Each row was made from one small tree. The marks that hang from a mark follow it in brackets, in the order of their numbers. Every link used is in the known rows. Write each row's tree.
Known rows:
z147[z553[z633] z995[z280 z615[z867]]]: 133 71 304 -195 136 -71 161 -215 20 20 366 181 323 53 248 452 317 444
 -29 66 385 -8 359
z147[z553 z995[z633]]: 59 110 211 -88 66 26 97 -189 -170 324 223 85 -85 -141 113 317 173 406 7
 111 287 -164 187
z280[z553[z147 z633] z995[z615[z867]]]: -138 -37 -87 -137 101 56 196 -132 -10 -331 417 230 59 593 383 143 277
 348 173 172 217 -57 279
z553[z147]: -60 -23 -111 80 -21 -11 -81 53 210 -166 56 -6 14 75 -1 -16 118 164 70
 -79 119 -3 45
z995[z280 z615[z867[z876]] z633[z553]]: -173 -94 -135 -849 174 -80 197 -116 115 20 320 64 274 513 489 185 490
 237 29 52 306 237 137
z553[z147[z995[z280 z615]] z633]: -111 63 -145 5 53 -61 31 -69 275 -155 244 -21 252 259 310 446 363 481 19
 -63 381 -37 124
z633[z995[z280[z553[z147]] z615[z867]]]: -69 -169 -155 -194 -7 -21 105 99 -100 -489 570 98 0 339 371 -9 772 376
 277 119 354 25 179
z147[z553[z633[z995]]]: 230 -58 -126 159 -128 117 288 46 -111 112 115 33 62 -55 50 320 -115 279
 -66 140 141 38 -26
z280[z553 z995[z633]]: -155 13 -125 -168 57 130 207 -132 -483 13 313 0 -244 317 360 -48 324 209
 172 315 126 -198 121
z633[z553 z995[z615]]: 116 -222 -290 -121 -32 185 241 90 -188 -6 189 100 216 89 369 212 133 136
 -29 96 -25 52 -239
z633[z995[z280[z553]]]: 19 -61 -267 -11 -143 23 190 149 -385 -228 360 -107 -96 45 223 -96 560
 204 136 210 149 -52 32
z280[z553[z147]]: -123 22 -188 43 -76 30 9 -11 53 -208 257 -9 -124 180 50 -130 301 230 126
 53 76 -104 128
z867[z615[z553[z633] z995] z876]: -18 -31 -279 -343 46 -148 6 -26 -262 266 -29 65 210 136 -60 332 -435 129
 -96 69 139 362 79
z615[z995]: 66 4 -100 7 32 21 40 99 -258 -55 89 -2 76 -123 63 24 63 1 8 83 119 117
 12
z615[z553[z147 z633] z867 z995]: 131 -89 -162 -241 45 187 126 33 130 -240 214 154 458 154 148 227 -5 232
 -80 46 211 337 265
z553[z147 z633[z995[z280 z615[z867]]]]: -17 -192 -212 -145 5 -3 148 148 220 -414 312 52 287 413 367 318 466 335
 116 -46 415 184 93
z615[z553 z867]: 127 -71 177 -334 88 96 41 -121 17 -56 141 220 244 14 26 54 -24 41 -99 48
 -19 185 219
z280[z553 z995[z615 z633]]: -258 -25 -139 -241 56 87 200 -187 -522 41 386 92 -222 493 502 96 260 278
 147 358 175 -183 61
z615[z867]: 85 -60 193 -177 115 -2 3 -8 74 -160 70 134 79 32 5 -13 149 -57 62 -48 50
 84 187
z995[z280 z615[z867] z633]: -193 -116 92 -547 114 -19 35 -106 6 -102 309 21 143 445 454 113 516 174
 135 65 377 112 141
z280[z553[z147 z633[z995]]]: 16 -68 -487 169 -201 166 260 152 40 -263 238 -44 -24 288 176 149 253 339
 74 112 148 -21 -1
z280[z553[z147[z995]]]: -68 132 -67 126 20 -21 5 -42 -28 -155 320 81 -112 6 64 48 407 355 138 26
 160 -232 251
z280[z995[z633[z553]]]: 5 -108 -173 -261 140 230 244 -111 -299 68 180 23 112 204 435 39 194 159
 24 198 116 -98 -37
z553[z147[z995[z280 z615[z867]]] z633]: -45 0 60 -186 165 -79 41 -76 342 -303 296 109 335 281 319 405 497 421 86
 -109 437 35 307
z280[z553[z147 z633] z995]: -109 42 -305 126 0 95 205 -65 -85 -260 257 24 -70 374 219 43 163 329 104
 187 143 -143 142

Write each row's tree:
-134 -27 -119 -313 121 -409 -185 100 -421 40 70 -67 -42 -10 -74 12 152
 72 215 -22 362 263 125
z867[z615[z995[z280]] z876]
9 -237 -373 -100 -89 30 -60 86 -101 -110 178 -48 212 203 135 248 118 375
 77 26 313 222 -35
z867[z615[z553[z147 z633[z995[z280]]]]]
-93 24 -479 -13 -133 62 178 91 -74 -349 380 -203 178 261 260 7 493 355
 139 168 379 95 149
z615[z995[z280[z553[z147 z633]]]]
76 -178 -128 -226 41 1 245 118 13 -235 268 34 303 354 376 311 351 174 42
 49 280 175 64
z553[z633[z995[z280 z615[z867]]]]
-88 -75 187 -344 139 -100 -24 -51 19 -195 251 79 189 219 262 41 384 81
 127 13 233 130 153
z995[z280 z615[z867]]
-206 1 -287 52 -9 56 207 -121 -81 -206 335 81 -55 544 373 199 130 408 93
 203 160 -142 88
z280[z553[z147 z633] z995[z615]]
98 -179 -168 -455 149 -42 267 109 18 -39 227 245 209 201 251 258 160 119
 -14 7 51 178 43
z633[z553 z995[z615[z867[z876]]]]
-222 -1 67 -332 127 42 69 -150 30 -122 493 244 -65 424 424 249 653 459
 226 77 370 -134 329
z280[z553[z147[z995[z615[z867] z633]]]]
-11 -34 99 -464 206 63 -5 -142 128 -177 401 94 277 109 318 247 637 478
 84 9 455 63 437
z615[z553[z147[z995[z280 z633]]] z867]
-20 26 82 -86 167 4 59 -92 375 -172 191 235 285 281 228 465 203 338 23
 -117 273 25 255
z553[z147[z995[z615[z867]]] z633]
-200 -65 -20 -215 134 40 114 -122 -320 117 188 113 -115 402 439 207 105
 196 98 194 216 -82 -25
z280[z995[z615 z633]]
-153 45 -72 -364 161 -166 307 -159 -145 -84 325 264 -16 582 286 250 43
 224 43 210 108 22 310
z280[z553[z633] z995[z615[z867[z876]]]]
-199 -103 -139 -302 154 130 23 -183 -139 36 312 176 25 426 455 282 48
 465 -1 199 249 11 108
z280[z995[z615[z553[z147]] z633]]
-145 25 -189 -19 2 80 289 -159 -336 -4 274 87 -30 473 386 216 0 227 27
 295 47 -127 28
z280[z553[z633] z995[z615]]
-112 -77 -266 -152 -93 144 87 -133 341 4 140 96 330 395 229 386 -203 364
 -205 41 93 152 -16
z995[z615[z553[z147 z633]]]
129 7 3 -515 187 -120 97 6 -147 9 165 241 230 -22 -8 151 -78 75 -122 82
 108 351 345
z615[z553 z867[z876] z995]
-39 -187 -15 -545 123 215 218 -143 62 50 266 143 325 431 507 145 303 121
 35 77 159 119 12
z995[z615[z867] z633[z553]]
-138 -17 -79 -348 -57 17 209 -127 3 -233 418 12 230 521 390 97 434 210
 81 161 204 85 209
z995[z280[z553[z633]] z615[z867]]
-77 -31 -196 -302 21 28 99 72 -336 -58 235 -198 113 121 330 13 459 148
 116 156 392 147 47
z615[z995[z280 z633]]
92 27 -143 0 99 119 66 -16 162 -113 162 84 224 -124 155 158 306 306 14
 -72 129 -113 85
z633[z553[z147[z995]]]
-211 -14 -134 11 41 -17 56 -82 -271 -227 379 152 -202 358 292 -3 256 369
 194 208 163 -184 113
z280[z553[z147] z995[z615]]
110 -210 39 -392 49 37 110 19 -218 -181 390 182 293 147 347 200 332 221
 -19 138 166 226 119
z633[z995[z280 z615[z553 z867]]]
74 -85 -78 -237 43 163 65 -67 411 -200 151 160 393 259 91 218 -50 237
 -107 -29 128 213 242
z615[z553[z147 z633] z867]
-91 -54 -207 -79 74 133 129 -156 37 -59 198 158 232 400 340 358 -217 432
 -140 156 125 57 62
z280[z995[z615[z553[z147 z633]]]]
-69 -153 -429 36 -96 31 146 167 139 -249 219 -85 201 368 356 328 350 396
 35 36 340 118 -90
z553[z147 z633[z995[z280 z615]]]
-28 -140 -291 -89 -19 66 -102 4 -131 8 82 49 294 146 36 247 -207 263 20
 37 264 286 24
z867[z615[z553[z147 z633] z995]]
41 -111 -436 104 -95 48 164 200 155 -330 171 -168 167 183 189 180 354
 319 51 -15 325 83 0
z553[z147 z633[z995[z280]]]
-260 -18 16 -711 205 -242 69 -72 108 -17 258 59 55 525 329 194 416 220
 109 21 389 192 238
z995[z280 z615[z867[z876]] z633]
63 -110 -390 184 -80 121 173 193 203 -196 41 -37 97 177 111 282 74 263
 18 -26 179 52 -65
z553[z147 z633[z995]]
-13 113 -149 102 48 -40 54 -6 286 -203 163 -119 232 88 153 306 383 412
 16 -87 353 -71 172
z553[z147[z995[z280]] z633]
